Each row comes from the steps of one path. Every step used is in the known rows, and no mark comes twice. Write the path behind each row, first mark first.
In the rows, zero is written as 128.
Known rows
X-F: [149 188 116 127  94 127  79 167 175 130 145 132 188 147  91 117 167  97
 166 116]
E-S: [ 66 127 109 174  74 178  83 143 142 115 200 200 139 132 150 135  53 124
 151 143]
S-X-F-G: [ 97  84  93  13 104 101 129 153 168 147 121 114 113 130 100 136 184 118
 108 130]
N-F-G-S-E: [107  51 135 153 124 111 152  80 137 143 124 113 140 148 119 114 171 142
  90 112]
A-S: [107 214 112 127 136 136 135 159 122 127 178 187 205 133 161 104  93 118
 182 153]
F-G: [ 66  67  98  60 102 130 124 156 150 149 105 131  99 115 123 118 106 161
 101 146]
G-S-E-F-N-P: [170 162 164 190 129 145 116 109  83 115 119 130  85 110 147 161 117 169
 120 125]
X-S: [133 140 142 175 114 158 102 169 167 124 202 141 147 126 104 137  52 134
 189 143]
A-F-N-S: [161 175 122 156 150 153 132 164  75 101 128 127 205 110 164 133 122 118
 138 150]
A-S-E: [122 139 130 155 150 118 153  95 145 145 110 145 135 142 132  98 112 112
 134 142]
G-S-X-F-N-P: [180 175 135 155 110 121 129 117  94 106 112 131 126 112 127 169 133 155
 139 122]
X-F-G: [ 95  90 100  46  87 119  99 165 162 148 128 114 130 124 100 147 165 135
 113 134]
N-S-E-F-G: [ 89  73 139  51 132 138 115 142 141 153 138 120  76 120 140 144 160 132
  72 144]
P-N: [131 147 123 131  89 116 120 106  96 122  58 116 196 147 138 105  93  82
 168 126]
F-N: [127 115 106 178 152 134 112 153 103 131 107  86 103 111 115 102  77 160
 158 109]
G-S-X: [108 139  98 106 155 100 180 113 150 109 158 160 158 158 126  67 134 106
 148  96]
S-E-F-N-P: [169 165 161 178 126 146 110 116  94 124  90 130  62 104 146 154 109 167
 116 138]
F-N-P: [158 168 137 176 105 145 119 126  91 117  72 144  95  96 140 148  73 181
 131 147]
N-P: [148 197 141 154  78 150 121 124 130 118  73 192 120 113 146 128  77 162
 126 164]

Write each row's path
[110  55 128 145 124 106 141  84 151 136 129 106 137 146 100 132 167 127
 102 103] : X-F-G-S-E
[ 99  72 144  47 123 128 117 127 120 150 120 104  96 125 146 153 163 115
  79 140] : P-N-S-E-F-G
[180 182 133 141 108 123 122 126 105 115  83 129 102 108 125 160 125 152
 137 136] : S-X-F-N-P
[137  83 151 188 133 134 130 101 176 143 128 112  97 137  93 124  84 124
 138 136] : X-S-E
[102  94  98   4 107 105 134 156 158 140 129 121 133 123 113 153 185 110
 104 139] : N-S-X-F-G
[185 185 129 184 109 151 123 129  79 107  74 139 122 109 155 138 115 166
 131 149] : A-F-N-P
[142 145 178 162 157 155  89 137 166 142 194 120  82 149 122 117 143 105
 134 117] : X-S-E-F
[139 110 143 193 186 134 101 133  96 131 162  69  87 127 121 117 136 143
 139  83] : G-S-E-F-N
[169 172 132 151  92 137 113 122 100 110 113 146 100 106 133 182 115 146
 138 139] : E-S-X-F-N-P
[149 106 152 191 182 142  95 144 110 138 165  61  64 121 113 132 118 141
 149  98] : X-S-E-F-N
[105  96 104  59 131  85 190 101 117 121 142 132 176 157 140  97 188 102
 125 105] : P-N-F-G-S-X
[141  98 141 169 154 126 148  96 123 135  74 104 117 118 126 127 104 122
 105 137] : F-N-S-E
[147 165 177 133 150 145 102 119 125 134 140 125 127 148 154 122 163  76
 113 127] : P-N-S-E-F
[153 110 142 159 147 120 136 101 127 134  84  97 129 122 114 142 133 108
 112 132] : X-F-N-S-E
[ 94 108 106  59 160 100 173 122 144 119 178 146 130 152 134  90 170 113
 121  97] : E-F-G-S-X
[155 177 128 137 134 140 110 169  97 113 143 118 194 104 137 165 121 114
 149 139] : X-F-N-S
[118  88 134 197 138 118 146  76 149 128 122 128 144 153 110  93 124 127
 120 101] : G-S-E
[ 98  45 126 152 133 111 151  79 144 137 117 115 120 143 111 116 137 139
  97 108] : F-G-S-E
[ 96 106  90   4 112  97 137 156 156 146 145 123 135 130 113 146 187 115
 120 135] : A-S-X-F-G
[ 87  94  92  63 149  94 186 113 145 117 155 147 138 148 127  89 148 121
 124 103] : F-G-S-X
[143 179 147 140 159 157 109 171  86 114 161 126 160 104 160 148 110 122
 136 139] : E-F-N-S
[120 171 109  63 152 114 182 132 149 116 112 171 149 135 145  85 121  88
 127 145] : N-S-X
